Known rows, with every step that occurs:
nolu gega tedad pazede dakat zilet: .27,-.56,-.01,.19,-.21,.04,-.03,-.29,-.08,.33,-.05,.19,.09,.07,-.04,-.05,-.30,.03,-.04,.25,-.17,.00,.15
zuro pazede tedad gega dakat: -.30,.11,-.07,-.06,.02,-.09,.18,.11,.07,.04,-.26,-.22,.10,.05,-.05,-.04,.14,-.08,.07,-.16,.09,.12,.10
gega tedad pazede dakat: .25,-.35,.09,-.04,-.07,-.07,-.22,-.31,.29,.08,-.07,.01,.07,-.11,-.31,-.03,-.28,.03,-.11,-.01,-.15,-.09,-.02
pazede tedad gega: -.19,.24,-.10,.01,-.11,-.14,-.17,.09,.07,-.17,-.18,-.22,-.01,.08,.17,-.15,.17,.04,-.16,-.20,.08,.14,-.05
nolu gega dakat: .26,.11,.07,.09,.06,-.09,.10,.07,.06,.06,-.04,.06,.05,-.06,.18,.00,-.17,-.18,.11,.15,-.16,.23,-.09
gega dakat zilet: .18,.20,-.13,.06,-.19,-.17,-.17,-.09,-.08,.14,.05,.06,-.06,.04,-.09,.11,.17,.00,.14,.25,.06,-.01,.02
zuro pazede tedad gega nolu: -.30,.00,-.19,-.17,-.05,.02,.07,.27,.06,-.04,.04,-.12,.05,.03,.01,-.06,.17,-.05,.07,-.22,.13,.00,.18
zilet dakat: .28,.37,.09,-.14,-.08,.00,-.24,.07,.11,-.22,-.12,.14,-.10,-.19,-.08,.19,-.08,-.08,-.09,.14,-.05,-.09,.03
zuro pazede tedad gega: -.33,.02,-.14,-.14,-.05,-.02,-.06,.09,.00,-.11,-.39,-.16,.16,.05,.13,-.02,.14,.11,.05,-.24,.09,.21,.12
gega tedad: .17,-.05,-.01,-.12,-.08,-.09,-.28,-.10,.02,-.17,-.04,.01,.04,-.10,-.18,-.08,-.12,.06,.06,-.05,.08,-.06,.02
gega nolu pazede dakat: .03,-.10,.02,-.11,.11,-.08,.18,.05,.10,.10,.35,.20,-.09,-.01,-.05,-.13,-.12,.11,.07,-.04,-.01,.01,-.16
dakat pazede tedad gega nolu: -.28,.20,-.11,-.01,.04,.07,.28,.34,-.05,-.09,.24,-.30,-.20,.13,-.09,-.23,.25,-.02,.04,-.21,.15,-.14,-.13
pazede tedad: -.17,.07,-.15,.00,.09,-.15,-.24,-.07,.09,-.19,-.09,-.08,-.03,-.05,.07,.09,.17,.07,.01,-.18,.12,-.08,.04
nolu gega tedad pazede: .33,-.32,.20,.10,-.05,.12,.06,-.08,-.05,.06,-.18,.05,.21,-.10,-.02,-.05,-.40,-.18,.00,.01,-.29,.17,.04
zilet dakat pazede tedad gega nolu: -.14,.42,.02,-.01,.02,.20,.37,.45,-.04,-.13,.21,-.17,-.32,.07,-.22,-.13,.13,-.17,-.07,-.08,.12,-.34,.02
nolu gega: .20,.01,.02,.01,.00,-.02,-.10,.03,-.02,-.11,-.16,.13,.11,-.09,.33,.01,-.13,.03,.08,.06,-.15,.31,-.07
nolu gega dakat pazede tedad: -.20,.00,.03,.22,.37,.04,.55,.13,-.12,.06,-.03,-.17,-.09,.07,.08,-.02,.02,-.06,.27,-.07,.05,-.04,-.07
tedad pazede dakat: .23,-.15,.07,-.04,-.05,-.10,-.29,-.26,.35,.07,-.13,.04,.03,-.13,-.07,.13,-.14,.08,-.12,.03,-.27,.14,-.14
gega nolu pazede: .06,.11,.05,-.13,.07,.01,.25,.17,-.08,.01,.29,.18,-.04,-.06,-.03,-.05,-.06,.00,.15,-.12,-.02,.08,-.12
zilet dakat gega: .21,.27,.13,.03,-.08,.13,-.26,.02,.00,-.16,-.02,.09,.00,-.10,.12,.24,.05,-.19,-.20,.29,-.09,-.10,.06
tedad pazede dakat zilet: .20,-.18,-.08,.05,-.23,-.08,-.34,-.33,.10,.22,-.09,.12,-.01,.01,-.08,.18,.01,.15,-.07,.20,-.16,.07,.01

Rows:
.24,.05,.16,.04,-.09,.16,-.20,-.04,-.08,-.15,.03,.06,.01,-.08,-.14,.07,-.11,-.24,-.19,.26,.01,-.30,.21
zilet dakat gega tedad
.17,-.27,.11,.13,-.05,.04,-.28,-.30,.25,.13,-.08,-.02,.12,-.05,.13,.17,-.01,-.02,-.24,.18,-.30,.12,-.10
tedad pazede dakat gega
.11,.38,.16,-.13,.09,.16,.10,.14,-.05,-.23,-.14,.01,-.17,-.12,-.22,.15,-.05,.01,.11,.08,-.01,-.12,-.09
zilet dakat pazede
-.34,.06,-.08,.02,.27,.00,.10,.00,-.09,-.16,-.12,-.21,-.13,.01,-.03,.05,.20,.17,.19,-.23,.17,-.11,-.07
dakat pazede tedad
-.27,.18,-.05,.19,-.08,-.07,.40,.11,-.33,.28,-.03,-.09,-.08,.32,.08,-.21,.16,-.01,.02,-.08,.16,.13,-.01
nolu pazede tedad gega dakat zilet
-.32,.00,.00,.02,.22,-.05,.22,.00,-.15,-.08,-.12,.00,.00,.02,.13,.02,.03,.13,.08,-.30,.11,.06,-.03
nolu pazede tedad
.21,-.41,-.05,.08,-.27,-.04,-.28,-.38,.03,.26,-.02,.09,.00,.03,-.31,.01,-.16,.12,-.06,.14,-.06,-.16,.12
gega tedad pazede dakat zilet
-.07,-.60,-.03,-.07,.03,.06,-.21,-.28,.02,.05,-.08,.02,.22,.00,-.02,-.01,-.07,.13,.06,.13,.08,-.09,.20
zuro pazede dakat gega tedad
-.27,.00,-.06,.00,.20,.02,.35,.16,-.10,.00,.31,.07,-.08,.01,-.01,-.05,.05,-.02,.09,-.26,.14,-.15,.03
gega nolu pazede tedad
.19,.42,.07,-.04,-.20,-.19,-.06,.10,.16,.00,-.08,-.15,.01,.02,.00,-.16,.03,-.12,-.08,.05,-.09,.29,-.24
tedad gega dakat
-.04,-.20,.12,.08,.12,.02,.07,-.18,-.07,.11,.05,.09,.09,.09,.29,-.03,-.03,.20,-.07,.09,-.06,.23,-.16
nolu pazede dakat gega
-.25,.25,.07,.09,.11,-.11,.47,.15,-.08,.12,-.08,-.20,-.02,.17,.04,-.24,.00,-.09,-.04,-.23,.05,.20,-.16
nolu pazede tedad gega dakat
-.32,-.16,-.18,-.14,.14,-.01,-.11,-.03,.04,-.15,-.26,-.02,.13,-.09,.05,.22,.11,.13,.18,-.21,.14,-.01,.22
zuro pazede tedad
.38,-.07,.31,.11,-.14,.28,-.08,-.10,.00,-.03,-.06,.02,.10,-.11,-.27,.19,-.25,-.37,-.29,.23,-.24,-.22,.19
zilet dakat gega tedad pazede
-.06,-.25,-.10,-.25,.05,-.11,-.26,-.19,.22,-.04,-.23,.11,.12,-.14,.02,.13,-.05,.29,.16,-.01,.01,.14,.04
zuro pazede dakat
.18,.30,-.07,-.14,-.25,-.07,-.16,.28,.12,-.07,.23,-.06,-.05,.00,.04,-.20,.09,-.10,-.08,-.01,-.06,.17,-.15
tedad gega nolu
-.16,.11,.09,.16,.21,.26,.43,.23,-.20,.01,.37,.12,-.11,.04,.03,.12,.07,-.30,-.16,.00,.07,-.39,.24
zilet dakat gega nolu pazede tedad
-.19,.28,.03,-.01,.24,.14,.20,.12,-.05,-.22,-.13,-.10,-.21,-.05,-.18,.18,.06,.01,.06,-.09,.15,-.36,.05
zilet dakat pazede tedad
.01,-.16,-.15,.00,-.08,-.07,.12,.00,-.15,.28,.40,.28,-.12,.12,-.02,-.07,.03,.22,.12,.13,.09,-.08,.00
gega nolu pazede dakat zilet
.09,-.36,-.01,.07,-.04,-.04,-.34,-.28,.07,.00,.11,-.02,.08,.02,.00,-.12,-.03,.04,-.11,.18,.05,-.15,.05
pazede dakat gega tedad
.02,.00,.09,.04,.06,.17,.27,.13,-.22,.06,.37,.12,.06,.04,.16,-.03,.06,-.13,.01,.07,-.04,.06,-.07
dakat gega nolu pazede
.08,-.08,-.24,-.03,-.18,-.20,-.47,-.28,.03,.09,-.01,.15,-.08,.06,.06,.04,.14,.30,.03,.22,.09,-.01,.01
pazede dakat zilet
.13,.05,-.05,.02,-.06,.06,-.20,.08,.02,-.04,.41,.02,.02,-.04,.12,.07,.19,-.16,-.04,.18,-.02,-.07,.00
dakat gega nolu
-.30,.17,.03,.00,.03,-.02,.25,.14,-.18,-.04,-.18,-.12,.03,.16,.21,-.23,.02,.10,-.06,-.33,.06,.28,-.14
nolu pazede tedad gega
